Known rows, with every step that occurs:
rolevu, gozi, pona, latar:  -6   5  -5  10   3  -6   0   3  -1  -7  -3  -6   5   7 -11  -1   2  -7  -3  10  -6  10   5   9  -9   8  13  -2   1 -12  -8 -25   8
pona, latar, miget:   1   7   0  -1  -7   6  -3 -11  -1  -6  -4   4  -2  17   3   3 -14   7  11  14 -12   8  -5  10  -9   0   4 -11  14 -24  11 -29   3
vibeg, gozi, zere, latar, pona:  -6   1   7   1   6   0  13   3 -17  -7  38   9  -2 -15  16   5   8   3  13   7  11   8  -2  -9  -1 -28  15   6  -6 -23 -11  -8   3
kodi, latar:  -6  -4   8  -4   0   6  -5   0   0  -1  -7  -1  -1  17   0   3  -4   1   5   3  -2  -1   6 -12  -5  -7   1  -5   2  -6   1  17   0
miget, latar, pona:  -2  14  -4   3  -5   1  -4   3  12  -3  30  -1  -3  11   1   4   0  -8  -6  18   3  -1  -8   2 -12   9  -3   5   5 -17  -1 -23   1
miget, latar, kodi:  -4   6  -2   1 -16   2   0  -7   0  -5   7  -6   0  15 -12   4  -2   1   4  10  -9  -1  -7   1  -7  16   6   5   2  -9  12  -4  -4
latar, vibeg:  4  3  5 -2 -8 -1  1  1 19 -1 11 -1  1  8 -6 -5 -6  1  3  5  3 -3 -2  1 16 -6 -6 -4  0 -4  4 -5  1
vibeg, gozi, zere, latar, kodi:  -8  -5   7   0  -2   1  16  -6 -27  -8  20   5   0 -12   6   5   7   9  21   0   2   8  -1 -10   4 -23  23   7  -8 -18   0   9  -2
gozi, zere, latar, miget:  -2   2   8   3   7   7   0 -10   2  -8  26   3  -3   5  15  -5  -2   1  21   5  21   8   2 -16  -4 -19   6   1   1 -23 -14 -14   7
zere, latar, vibeg, gozi:  -2   5   2  -5  -9   0   6   6  12  -7  38  -2   1   6  -3  -4   0   3  16   4  -8   6  -7 -10  15 -22   3   2  10 -10   1   1   6
kodi, latar, vibeg:  -3  -1  12  -6  -7   5  -4   0  15  -2   3  -2   1  23  -6  -2 -10   2   7   8   2  -4   4 -11   9 -12  -4  -7   3 -10   6  13   1
zere, latar, vibeg, gozi, pona:  -4   8  -1   2  -4   0   7  12  15  -8  32  -7   2  11  -1  -7   3   3  16  -1   0   7  -7  -9   9 -20   5   9   7 -11 -10 -16   9
pona, latar:  -3  10   0  -3  -6   0  -2  -5 -12  -6   0   3   2   7   6   6  -3   5   2  13 -16   3  -4   5  -8   3   3 -11   9 -24  10   0   3
pona, latar, zere, gozi:   1 -11  -3 -10   0   3   6 -15   6  -1  18  -4  -1  -6   2   3   3   3   4  23   3   7 -11  -9 -13   0  11  -1  -2   3  13  10  10
gozi, zere:  -2  -2  10   3  11   0   4  -6 -11  -1   4   5  -1  -6  12   1   4   4   6   5  17   2   8  -6  -2 -11   4   2 -11 -18 -12   2   1
vibeg, gozi:  -2 -10  -3  -3   1  -2  13   3 -10   1  -2   2  -3  -4  -5   4   2   8   6  -1 -14   8   1   7   3 -13  10   7   1   0   2  -7  -3
rolevu, gozi, zere, latar, pona:  -6   1   5   9   7  -4   0   0  -4  -9  43   4   3 -15   4  -1   5 -17   4  13  22   5   6 -12   1 -11  13  -4  -8 -16 -14  -8   8
rukis, kodi, latar, zere, gozi:  -7 -31   1 -11   6   8   5 -18  16   9 -12  -8   2  -1  -6  -2   1   7   8  -1  17   4  -4 -24  -8  -1  13   0 -10  33   7  20   5
miget, latar, zere, gozi:   0 -15  -9  -7   2   3   4 -10  30   3  32 -14  -5   8  -8  -1   7  -4   2  23  10   7 -10 -17 -16   7   3  17  -2  12   2   4   9
vibeg, latar, pona:   6  11   6  -2  -5  -1   1   8   9   1  11   8  -5   2  -1   7  -2  -7  -4   3  15  -6  -5   3  -3   0  -1  -9  -1 -12   2  -7  -7
posi, miget:   2  -8   2  -3   0   5  -4   4  10   4 -16   1  -3 -20   5   0  -7  -2  -9  -7   3   2   6   0  -6   6  -6  -4 -11  12  -8 -20  -1
rolevu, gozi:  -2  -9  -3   5   2  -6  -1   1   5  -1   4  -3   2  -4 -18  -1   0 -12  -4   5  -3   5   9   3   4   3   8  -3  -2   7  -2  -4   2
latar, miget:   4  -5  -1   2   0   6  -1  -7  12   1  -5   1  -5  10  -4  -3 -12   2   9  -1   6   6  -1   6  -1  -4   1  -1   6   1   2 -30   0
rolevu, gozi, zere, latar, kodi, rukis: -12  -7  13  14   2  -2  -1 -10 -18  -9  24   6   6  -8  -5  -1   3 -17  12  -1  15   8  12 -15   5  -9  19 -12 -11 -20  -5  21   3
rolevu, gozi, pona, latar, miget:  -4   0  -6  12   3  -1  -1  -2   9  -7  -6  -6   1  14 -14  -3  -7  -6   3  10  -3  14   5  14 -10   5  14  -3   5 -12  -7 -47   7
latar, zere:   4  -9  -2  -9  10   3   2  -5  13  -1  12  -3  -6  -8   1   0  -1  -4  -3   7  12   1 -10 -13  -2   0   5   7   1  17   7   9   2
gozi, pona, latar, miget, posi:  -6  18 -10   7   3   7   4  -5  -9 -12 -19  -4   0  15   4  -4  -8  15   5   4  -3  12   0  21 -20  -4   3  -2   5 -21 -18 -50   7
vibeg, latar, kodi, rukis:   0   2  15   4 -12   1   1  -4  -9   1 -13   9  -1  11 -12   6  -4  -6   6 -12   7  -3   1   1   2   4   7 -18  -4 -18  13  27 -13

Rows:
  0  -4  -2  -3  -3   6  -8   4  23   2  -5  -5  -6  -1  -1   1  -6  -4  -8   6  -4   5   3  -2 -16  14 -10   2  -3  -1 -10 -26   2 | posi, miget, latar
 -5  -2  -4   6  -3   0   9  -5   1   1   1  -9   6   3   2  -2  10   5   6   8   7   7  -2   3 -17   1   9   4 -10  -7 -11 -16  11 | zere, gozi, pona, latar
 -1 -10   8  -5   0   3   4   3  21   1   6  -2  -7  -2  -1   0  -6   5   3  15   2  10   8  -1  -4  -8  -4   6 -10 -18 -14 -32   1 | posi, miget, latar, vibeg, gozi, zere
 -4  -4  -6  13   7  -6   2   7   9  -2  -4  -9   3   0 -16  -5   5 -12  -5  -1   7   7   8   5  -3   5  11   6  -6   6 -16 -25   5 | rolevu, gozi, pona
 -7  -4   5   7   9  -4   0  -4  -3  -8  30  -1   3  -7  -1  -4   6 -12   9   9  13   9  11 -17   1 -11  12  -2  -5 -13 -15   6   9 | rolevu, gozi, zere, latar
 -8 -27  -2  -5  11   8   7 -12  20   8 -17 -13   3   3  -5  -4   5   7   7  -6  25   6  -5 -22 -14   2  15   8 -12  32  -4   3   6 | rukis, kodi, latar, zere, gozi, pona
 -6  -4  11   9 -10   2   1  -9 -21  -1  -9   9   4  -2  -5   3  -4  -7   5 -13   3  -1   0   3   6   3  10 -13  -9  -8  13  21  -8 | latar, kodi, rukis
 -4  15  -8  -2  -4   7   2 -14 -15 -13 -10   2  -1  10   1   1 -15  17   8  12 -16  11   0  22 -14  -7   0 -14  11 -23  -2 -30   4 | pona, latar, miget, posi
 -2  16   2   4  -5   0   1   3  10  -7   2  -4   5  18   2  -4  -3   6   3  10  -1   2  -6   8  -2   0   1  -3   3 -27  -4 -25   8 | gozi, pona, latar, vibeg
 -6   3  -4   3   2  -2  13   6 -16  -4  -8  -2   0   7   1   5   5  13   7   4 -17  13  -3  12 -11  -8  16   8   4 -21  -5 -25   3 | vibeg, gozi, pona, latar
 -8   7  10   5 -15   2  -2 -14 -30  -8  -7  11   6   5   1   9  -7   0   6   2 -14   2  -4   9  -3   6  12 -22   0 -31  22  18  -4 | pona, latar, kodi, rukis
 -2   8  13   1   1   1   0  -4   7  -9  39   1   2   4  13  -7   2   0  17  10  20   1   1 -19   9 -21   0  -2  -3 -27 -12   7   9 | gozi, zere, latar, vibeg
 -5  10   1   0 -16   4   0  -5 -10 -10  21  -1   4  -3   1   0   1  -2  13  -5   1  -3 -10 -15   4   0  10  -3   1  -2  10  13   0 | zere, latar, kodi
  8 -17   1 -12   4   2  10  -5  27   8  12  -6  -8  -1 -11   1   5  -2   3   9  23   2  -7 -15  -7  -2   6   3  -7  17   5  22   2 | vibeg, latar, zere, gozi
-10   2  17   9  -1   4   0 -12 -24  -9  23  10   4  -4  14   0   4  -5  18  -5  20   3   3 -19   1 -13  12  -9 -10 -30  -4  27   1 | gozi, zere, latar, kodi, rukis
 -7 -10   8  -7  -5   5  -2  -8  17   3 -18  -3   6  18  -9  -3  -9  10   9  -5   2  -2   1 -10   9  -3   2 -11   0   7   8   6   0 | rukis, kodi, latar, vibeg
 -3 -25   4 -11   5   8   4 -10  17   4  12  -8  -3   4  -4   0   1  -1   5  12  18   2  -1 -27 -10  -9   9   5  -8  20   6  29   6 | kodi, latar, zere, gozi
  2 -20  -7   0  12   3  11  -5  23   5  13 -13  -2 -10  -2  -6  11  -3   0   5  31   5  -9 -14 -12   0  11  18 -15  28 -10  -5  10 | latar, zere, gozi, pona
 -3  17   0   2  -6   3  -4   6   2  -9  44   4   2  -6  14   1   2 -11   3   3  11  -3 -12 -12  -2  -6   1  -4   4 -10  -4  -7   6 | zere, latar, pona
  1   3  -1 -12   2   3   0  -9   1  -7  13   0  -3   0   6   6  -4   2   0  20  -5   4 -13  -7 -10   3   7  -5   8  -7  16   7   5 | pona, latar, zere
 -2  -3   1  -2 -15   7  -4  -2   9   0 -10  -4  -4  -7  -7   3  -8  -2  -5   2  -4   1   0   1 -12  19  -1   0  -9   3   2 -22  -4 | posi, miget, latar, kodi
 -2  -6  -4   8  -3   4   8  -9  10   2  -2  -8   3  12  -1  -5   2   7  12   8  11  11  -3   8 -17  -1  10   3  -6  -7  -9 -39  11 | zere, gozi, pona, latar, miget
-10  -5   4  14 -10   2   8 -13 -14   1  -5  -2  10   3  -2   0   7   0   9  -2  10   6  -2   5 -13   3  16  -6 -17 -14  -1   0   5 | zere, gozi, pona, latar, kodi, rukis
  1  -9   1  -7  -9   4   1   8  30   2   5  -4  -7   3  -9  -1  -9   2  -1  10 -11   9   2   4  -2  -1  -8   3  -2  -5  -5 -34   1 | posi, miget, latar, vibeg, gozi
 -5 -21   1  -4   9   8   6  -5  19   4   6 -13  -2   8  -2  -3   5  -2   5   7  26   4  -1 -26 -16  -8  11  12 -11  20  -7  13   9 | kodi, latar, zere, gozi, pona
 -7 -16   3  -3   1  10  -3 -14  10   4 -32  -1   1  19  -7  -2 -13  11  14  -9   3   6   1  -6  -5  -1   7  -9   4  11   6 -16  -1 | rukis, kodi, latar, miget
 -8  -5   7   8  -1  -2   3  -9 -13 -11  24   0   5 -12  -7  -1   4 -10  12   6  13   5   7 -14   5  -6  20  -4 -11 -11  -4   9   4 | rolevu, gozi, zere, latar, kodi
  0  -2   1   3  -2  -3  13  10  15   0   4  -5   0   9 -10  -5   0   8   7   0   0   6  -2  10  12 -16   6  11  -2  -6  -8 -29   1 | latar, vibeg, gozi, pona
 -9  -5   5  -3  -1   6  -2  -6  -2   3 -12   3   4   2   2   4  -5   4   1  -6  10  -3  -3  -7  -4   1   7 -11  -5   8   6  -6  -3 | rukis, kodi, latar, pona
-6  4  8 -1 -3  6 -5  3 -3 -2  9  5 -1  8  6  6 -6 -5 -2  6 10 -6  0 -8 -5 -7  2 -8 -1 -9  2  1 -2 | kodi, latar, pona
 -7  -6   8  -2  -2   3   7   8  11  -1  -3  -5  -1  25  -9  -2  -4   9  11   2  -1   4   5  -4   6 -20   7   6   1 -11  -4  -7   1 | kodi, latar, vibeg, gozi, pona
-11   2   3  18  -5  -4   0  -4 -16  -8 -11   1   8   6 -15   1  -1 -13   0   0  -3   9   6  11  -5  11  20 -14  -5 -20   2 -10   2 | rolevu, gozi, pona, latar, kodi, rukis
 -1 -11 -10   0   7   3   6  -5  34   3  25 -19  -4  12  -7  -5  11  -4   1  19  19   9 -10 -15 -21   8   5  24  -4  12  -9 -13  12 | miget, latar, zere, gozi, pona
 -4  -3  -7   4  10  -4   1   0   9  -8   8  -9   0   0 -12  -1   1 -10  -5  15   3  11  -2  -1 -10   9  16   3   1   0  -3 -18   9 | rolevu, gozi, pona, latar, zere
 -6  -3  -2   8 -13   1  13 -10  -9  -1  -4  -8   8  -1  -3   0   9   7   8   5   8   3  -6   6 -12   6  17   2 -16  -4   2 -13   5 | zere, gozi, pona, latar, kodi
